What can hang from each mark
meso: berap luzit sares zitale
sivep: zitale
zitale: meso
kizig: sares
tasu: berap
luzit: meso tila
tila: luzit rigon zitale
rigon: tila

Every row comes from one small tree of marks. Brackets hold a mark, then the marks that hang from it, in alphabetical order. Every link used is in the known rows. Which tree was each row made from?
Known rows
{zitale {meso berap {luzit tila} sares}}: [ -0.3 -30.1 -28.8 -40.4 -35.3   2.0 -43.5  38.6   9.0  -8.6 -14.4  24.5
  25.1  53.7  70.0 -37.0  39.2   4.1  23.3  44.5  19.6 -54.6  51.1]
{sivep {zitale {meso berap}}}: [  1.0  25.4 -24.9 -17.7  -9.3  -9.5 -32.1  21.1  28.9  -5.2  -6.2  18.2
  18.5  37.5  19.0   3.6  32.3  -5.6  11.1  47.3   9.6  -5.8  36.5]
{meso berap sares zitale}: [  2.4   6.0   3.4 -34.5 -23.0   9.0 -11.8  -6.1  22.0  -5.6 -15.5   8.7
  24.3  39.2  44.7   8.5  18.4 -15.8   9.5  52.2   8.2  -8.6   5.8]
{tasu berap}: [ -4.8 -15.8   8.4 -15.8  -8.4  10.8   2.3   4.3  -5.9   5.4  17.1   4.1
  -8.8  10.8  -0.8  -0.2   0.7 -18.2  -9.8  15.4  -3.0  -8.9  27.4]
{luzit {meso berap sares zitale} tila}: [ 21.4   2.0 -14.4 -30.2 -21.6  -1.1 -23.4  19.6   6.2 -16.8 -15.5  12.3
  -8.7  68.8  69.8 -21.8  50.1 -26.2   8.0  81.3  49.9 -42.2  25.5]
{tila {luzit meso} zitale}: [  5.2  11.3 -23.4   8.3 -33.5 -37.9 -26.2  27.8  15.5 -40.9 -18.7  34.2
 -45.7 -20.1  12.5 -13.2  49.2 -19.3   6.1  25.4 -17.6 -36.1 -38.1]
{meso luzit sares zitale}: [ 23.3 -14.6  -2.0  -4.2 -18.5  -3.5   6.1  28.0  25.2  -8.9 -24.3   9.9
  -3.3  25.7  51.5   9.0  23.6 -17.3  13.0  14.5 -36.1 -13.1 -14.4]
{rigon {tila zitale}}: [  3.3   4.0   6.9  14.9 -23.1 -20.6 -35.9 -11.0  -2.9  23.2   0.1  37.1
   0.8  32.5  11.1 -15.4  32.0 -12.1  35.9   9.8  14.2  -8.1 -22.4]
{rigon {tila luzit}}: [ 13.1  18.8   6.1   0.1 -28.2 -25.4 -15.3 -12.3 -13.4   9.2   3.4  43.6
 -36.8  11.6  33.8 -27.5   5.6  21.5  23.0   8.2   8.4 -24.7 -15.0]
{kizig sares}: [ -1.1   8.5 -10.2 -18.7  -3.4  15.8  10.0 -21.3  -5.8  18.6  16.2   8.7
  20.5  -0.1  26.8 -17.4  14.0   4.1 -19.3  13.6 -23.8   3.3 -15.9]
{zitale {meso {luzit tila} sares}}: [ 13.9 -35.5 -13.3  -9.6 -18.0  -7.3 -13.1  43.4  -3.8   0.8 -12.0  31.9
   7.3  41.0  52.8 -27.7  40.3  11.7  12.1  23.4 -10.7 -44.1  30.4]
{luzit {meso sares} {tila zitale}}: [  9.0 -19.5 -14.0   7.0 -23.4 -17.0 -15.9  15.6  -5.9 -18.3  -6.8  34.4
 -10.0  36.8  39.0 -31.1  61.0 -21.5   3.0  45.0  10.4 -34.2  -1.8]
{sivep {zitale meso}}: [ 12.7  16.6 -13.4  12.5   8.6 -18.6  -3.5  27.6   9.7   4.1  -2.3  22.5
   4.6  25.7   8.4   5.5  26.6   3.4   0.8  15.2 -18.7   1.3  14.4]
{meso {luzit tila} sares}: [ 20.6 -40.1  -9.2  -9.9 -23.7  11.0  -1.5  19.2   2.6   0.7  -4.9  14.5
  -8.2  24.0  66.9 -35.7  27.7  -1.7  15.1  17.4  -5.6 -30.4  15.0]
{luzit {meso berap sares} {tila zitale}}: [ -6.1 -11.1 -27.8 -23.1 -40.4  -2.7 -47.2   8.2   5.6 -36.7  -8.4  25.7
   7.1  47.3  49.3 -42.1  70.6 -26.6  21.0  73.5  37.2 -40.1  16.4]
{luzit meso tila}: [ 15.5  -3.1 -19.9   2.2   2.0 -10.5 -11.8  20.5 -15.5  -9.4  -0.3   4.3
 -35.3  24.9  22.3 -25.4  32.0 -15.0  -0.8  26.8  36.6 -39.0  14.7]
{luzit meso}: [  9.5  18.6 -17.7  -2.3  16.7 -15.0 -11.5  24.0  -3.0 -27.5  -6.8  -0.1
 -25.5   5.9  -4.9  -6.3  26.3  -6.2  -9.4  21.8  11.7 -19.3  -2.9]
{tila rigon zitale}: [ -0.4 -30.0   0.0  19.6 -25.8   1.8 -31.5  19.1  10.7 -13.3  -7.5  29.8
  -2.9  -2.4  -9.3  11.4  21.7   0.4   1.5 -15.5  -8.6 -33.9 -38.9]
{rigon tila}: [  1.0  16.7  13.2   3.7  -0.8  -7.9 -14.0 -15.8 -15.6  24.6   6.8  23.7
  -5.1  30.6  10.4 -17.3   7.6   7.2  18.3   7.8  28.2  -5.2  -0.9]
{tila {luzit meso} rigon}: [ 17.7   5.2 -17.7  -2.0 -12.4 -21.9 -19.9  40.4   0.9 -57.0 -14.0  25.7
 -62.7 -15.2   3.1  -4.7  26.9  25.8 -18.8   2.6  -5.7 -67.0 -32.3]
{rigon {tila luzit {zitale {meso sares}}}}: [ -4.7  10.7   4.6  -2.0 -47.8 -50.3 -37.3   5.9  -4.4   9.9 -15.8  84.0
  -1.2  38.8  42.0 -28.7  55.5  23.0  25.5  35.3 -18.0 -37.5 -25.5]
{tila luzit rigon {zitale {meso sares}}}: [ -7.8 -25.9  -4.6   0.7 -47.4 -27.8 -33.1  35.8   7.9 -32.1 -29.5  71.7
  -5.6   5.7  15.2  -8.5  45.1  36.9  -4.6   6.7 -41.4 -60.1 -41.1]
{tila luzit rigon zitale}: [  2.9 -26.3  -7.0  17.8 -55.7 -14.2 -30.7  20.7  14.6 -25.1 -12.5  49.5
 -25.4 -26.2  10.1  -0.3  18.5  10.8   7.9  -9.1 -22.1 -50.2 -52.6]
{meso berap {luzit tila} sares zitale}: [ 21.9 -30.6 -12.2 -27.5 -47.4  16.2 -22.4  23.7  23.9  -5.1 -21.0  11.9
   7.1  51.1  91.4 -20.5  32.3 -27.3  37.4  56.1  22.3 -37.3  22.8]
{rigon {tila {luzit {meso sares zitale}}}}: [ 25.7  31.3   5.0  -9.4 -20.1 -42.6  -5.7   7.1 -14.1 -12.0 -17.2  54.2
 -55.9  44.8  57.0 -18.8  46.1   6.8  12.7  53.3   0.6 -40.9 -31.6]

Which tree is each row?
[ 18.3  35.7  -7.3  -3.3  -5.9 -40.1 -22.3   9.1 -20.4 -19.6  -4.2  36.1
 -59.1  16.9  25.8 -33.4  32.5  16.6  14.0  26.4  19.2 -44.3 -20.8] : {rigon {tila {luzit meso}}}
[ 28.1  -6.0  -2.8   0.8  -7.4 -15.1   5.0  22.6 -14.6  -6.6 -12.4  26.1
 -30.2  53.8  52.3 -11.1  47.4 -16.8  -1.4  48.6  25.7 -34.7   1.4] : {luzit {meso sares zitale} tila}
[ -6.9 -56.4  -6.0   8.6 -36.6  -9.8 -35.4  35.7  -8.0  -1.9  -7.3  67.7
  17.1  46.2  28.6 -18.0  48.7  18.8  -1.0   6.1   3.9 -61.4 -12.4] : {luzit {tila rigon {zitale {meso sares}}}}
[ 25.3  -2.8  -3.9  -7.0 -24.2 -25.3  -5.3  38.9   8.0 -49.8 -28.8  44.0
 -55.6  11.4  38.6   8.3  41.4  22.1 -18.1  28.6 -20.8 -64.8 -49.2] : {tila {luzit {meso sares zitale}} rigon}
[  6.9  -1.7  -9.9  12.3 -24.7 -35.9 -59.3  46.2   7.9  15.0 -14.2  52.0
   1.7  41.5  20.7 -11.9  51.4  -8.1  51.3   9.9  -4.4 -41.1 -15.1] : {rigon {tila {zitale {meso luzit}}}}
[  5.2  11.5 -10.4  -0.1   6.2 -15.3   5.8  14.5   6.2  -3.1  -6.7  36.9
  10.6  39.3  24.7  -4.3  42.2  11.9 -10.0  26.6 -34.6   9.0  14.8] : {sivep {zitale {meso sares}}}
[  4.7 -43.1 -24.8 -24.4 -68.4   7.7 -50.1  17.2  26.2 -16.0 -11.2  24.8
  21.0  35.6  76.2 -33.8  48.8 -32.4  42.8  54.5   6.0 -38.7  17.7] : {meso berap {luzit {tila zitale}} sares}
[ 17.0 -30.0 -18.0   2.8 -19.2 -18.2 -25.9  53.1   2.8  10.7  -7.3  16.4
  -7.5  25.6  34.7 -19.7  31.4   2.2  19.2   4.3   6.7 -50.9  26.4] : {zitale {meso {luzit tila}}}
[-10.6 -30.2  -5.4  13.6 -17.9 -19.3 -49.0  40.8   9.5 -11.1 -15.3  46.9
  11.1  10.1 -18.6  13.5  34.0  16.6   1.7 -12.7 -11.2 -48.9 -29.2] : {tila rigon {zitale meso}}
[ -1.4  23.5 -26.4 -41.0 -30.2 -15.3 -23.4   9.5  12.6 -59.4 -19.7  20.0
 -26.7   5.9  43.7 -24.6  39.4   4.5  -7.7  66.0   6.4 -39.2   1.0] : {tila {luzit {meso berap sares}}}
[ 10.9 -30.3 -27.4  -7.3 -41.5   5.0 -65.7  39.2  10.4 -44.3  -8.2  33.7
 -16.0  32.8  27.5 -22.1  58.6 -18.5  13.1  40.7  52.5 -78.3  -4.0] : {luzit {meso berap} {tila rigon zitale}}
[ 24.5  27.2 -11.9   2.8 -19.3 -38.8  -5.7  36.8   7.7 -25.5 -25.9  21.4
 -62.7   3.9  25.8   6.1  28.6 -13.3   0.6  31.1  -7.0 -41.9 -32.5] : {tila {luzit {meso zitale}}}
[  0.3  18.4 -21.4 -27.0  -8.1   0.3 -19.6  14.9  23.5 -11.6  -9.2  32.8
  29.0  47.6  35.3 -12.0  45.8   5.3   3.9  58.9  -7.4  -0.1  38.5] : {sivep {zitale {meso berap sares}}}
[ 34.7 -35.2  -6.5  15.2 -31.9   5.0  -7.0  41.8   9.2  17.9 -16.3   7.3
 -24.0  28.0  56.1  -5.5  16.4 -31.3  31.9  16.4   6.0 -43.8   2.3] : {meso {luzit tila} zitale}
[ 12.2  30.8 -10.9  12.4 -31.6 -50.9 -43.7  12.8  -1.9 -18.3 -10.6  59.8
 -54.3  15.2  25.2 -29.2  55.3  -6.9  28.2  32.3   5.1 -45.8 -39.4] : {rigon {tila {luzit meso} zitale}}
[ 19.2  -2.2 -16.2 -23.3 -36.6   8.2 -32.0  42.8  40.9  -9.5 -25.8  -7.2
  -2.6  19.1  41.4   8.3  14.3 -32.0  38.3  40.2   4.3 -28.8   7.2] : {meso berap luzit zitale}
[ 11.1  22.8  -9.2 -37.6  -4.5  -5.7 -19.9  21.5  21.4 -39.7 -26.9  10.9
  -5.7  45.3  37.0   2.9  40.8 -23.4   4.6  70.1  26.2 -20.0   7.8] : {luzit {meso berap sares zitale}}
[ 11.8 -26.5 -19.4 -33.7 -22.8  15.3 -37.1  21.8  -4.8 -43.7  -6.9  29.1
 -12.8  46.1  46.3 -30.3  50.0  16.6  -6.7  47.9  53.3 -68.4  18.2] : {luzit {meso berap sares} {tila rigon}}
[ 12.5 -45.4 -10.6   8.8 -49.2   0.0 -17.7  14.8   9.0  -1.5  -9.4  29.5
   4.2  25.4  65.1 -32.1  48.6 -23.8  30.2  27.4 -22.6 -34.7  -5.3] : {meso {luzit {tila zitale}} sares}
[  3.1 -13.6  -3.5  -4.3 -29.5 -31.1 -50.7  34.9   6.3   7.2 -18.1  61.9
  15.7  56.2  40.2 -23.7  63.1   0.7  43.2  24.5 -23.1 -38.1 -10.4] : {rigon {tila {zitale {meso luzit sares}}}}
[  3.9 -14.6 -12.4 -17.3  -4.3 -10.9 -12.6  46.0   8.8 -15.3 -22.1  20.0
   9.6  22.7  25.8  -6.6  35.4  16.2   8.3  13.7 -33.5 -25.9   9.5] : {zitale {meso luzit sares}}
[ 16.8 -46.9 -29.1 -22.0 -43.2  30.0 -51.1  38.8  20.7 -19.3  -5.3   8.9
  -9.7  26.6  49.0 -21.7  24.1   0.0  23.3  15.3  34.3 -71.5  18.6] : {meso berap {luzit {tila rigon}}}
[ -5.0  -6.6 -24.9 -48.3 -22.1  -0.6 -40.5  42.2  21.9 -22.6 -21.5  11.9
  27.2  31.9  38.1 -11.1  40.3   9.3  19.6  44.7  -5.6 -35.8  31.1] : {zitale {meso berap luzit sares}}
[  8.9  10.6   0.2  12.3 -50.6 -31.7 -37.9  -7.1   0.3  13.2  -3.2  59.6
 -24.1   8.7  28.6 -25.8  30.4  -3.8  34.8  18.3  -2.5 -27.5 -38.5] : {rigon {tila luzit zitale}}
[ 11.3 -47.0 -24.6 -23.6 -39.9   9.3 -66.6  67.5  16.4 -23.3 -14.9  23.9
   4.0  37.1  39.9 -19.9  30.9  16.6  18.3  18.9  34.4 -84.6  30.8] : {zitale {meso berap {luzit {tila rigon}}}}
[ 15.6  -6.6  -9.4 -31.8 -35.4  11.8 -20.3  29.1  35.3 -18.9 -29.7   9.9
  14.1  32.7  58.7   5.0  28.6 -24.2  30.5  51.7  -8.4 -19.0  11.3] : {meso berap luzit sares zitale}
[ 28.5  36.3  -1.4  -1.0 -12.7 -45.7 -16.6  20.4  -6.4  -2.8 -15.9  45.9
 -68.0  33.1  41.9 -13.2  32.4   0.4  23.7  37.5  16.0 -48.7 -34.0] : {rigon {tila {luzit {meso zitale}}}}
[  7.5 -12.9  -7.1  -6.4   1.0  -6.8   2.5  10.0 -23.9 -16.9  -0.5  21.5
 -18.5  38.5  39.4 -34.6  46.2  -0.6 -10.6  35.7  20.8 -29.9  13.4] : {luzit {meso sares} tila}
[  7.6  27.2 -20.2 -40.4 -35.2 -26.6 -20.7  19.3  17.0 -48.8 -31.6  32.5
 -29.2  22.2  57.2  -7.2  39.1  -8.6   1.3  76.3   1.5 -38.3  -5.7] : {tila {luzit {meso berap sares zitale}}}
[ 16.7   8.6 -35.3 -27.2 -19.9  -5.1 -31.9  39.7  39.3 -24.9 -18.6  24.6
  22.3  40.1  57.2  -6.4  58.3  -2.2  15.6  53.3 -26.3 -14.6  40.1] : {sivep {zitale {meso berap luzit sares}}}
[ -2.5 -24.1 -12.0  -1.5 -30.5 -16.8 -29.3  48.8  20.8 -10.4 -25.1  39.0
  21.1  19.6  27.6  -5.1  56.7  -6.3  23.2  15.7 -48.1 -34.0 -11.9] : {tila {zitale {meso luzit sares}}}
[ 18.2  35.5 -24.9 -23.3 -33.4 -24.9 -34.6  34.6  21.5 -36.6 -29.6  13.1
 -42.5   4.4  37.8  -0.1  34.8 -17.4  10.1  66.5  19.4 -44.3  -8.5] : {tila {luzit {meso berap zitale}}}
[  5.2   7.0 -27.9 -23.1 -16.8  -2.0 -36.2  20.1  -0.9 -26.1  -2.1  -1.1
 -13.0  37.1  36.1 -34.8  33.2 -17.4  12.6  56.7  62.4 -42.8  34.2] : {luzit {meso berap} tila}
[ -1.9  -1.2 -33.3 -28.2 -18.8  -5.1 -53.8  51.3  31.1 -20.9 -24.8   5.0
  19.6  18.8  17.6  -5.2  27.3  -2.2  26.8  31.4  11.2 -36.2  28.2] : {zitale {meso berap luzit}}
[ -8.8 -22.9  -8.4  11.8 -51.3 -36.8 -51.8  51.4  11.6 -23.1 -21.3  59.1
 -14.5 -13.9  -2.0   5.0  28.9  23.3   4.3  -2.4 -19.4 -69.6 -44.4] : {tila luzit rigon {zitale meso}}
[  6.3 -54.8  -3.4  24.2 -47.3   3.3 -35.4  15.0  -1.0   0.1   2.9  38.0
  -5.9  17.1  21.6 -19.0  23.7  -6.6  10.5  -5.3  17.1 -51.2 -21.2] : {luzit {tila rigon zitale}}
[ -7.9 -14.5 -31.0 -20.0 -42.1 -13.2 -70.6  54.7  41.6 -20.2 -25.6  21.2
  25.4  17.6  21.2  -6.2  48.7 -28.2  44.3  34.3  -4.7 -41.9  10.9] : {tila {zitale {meso berap luzit}}}
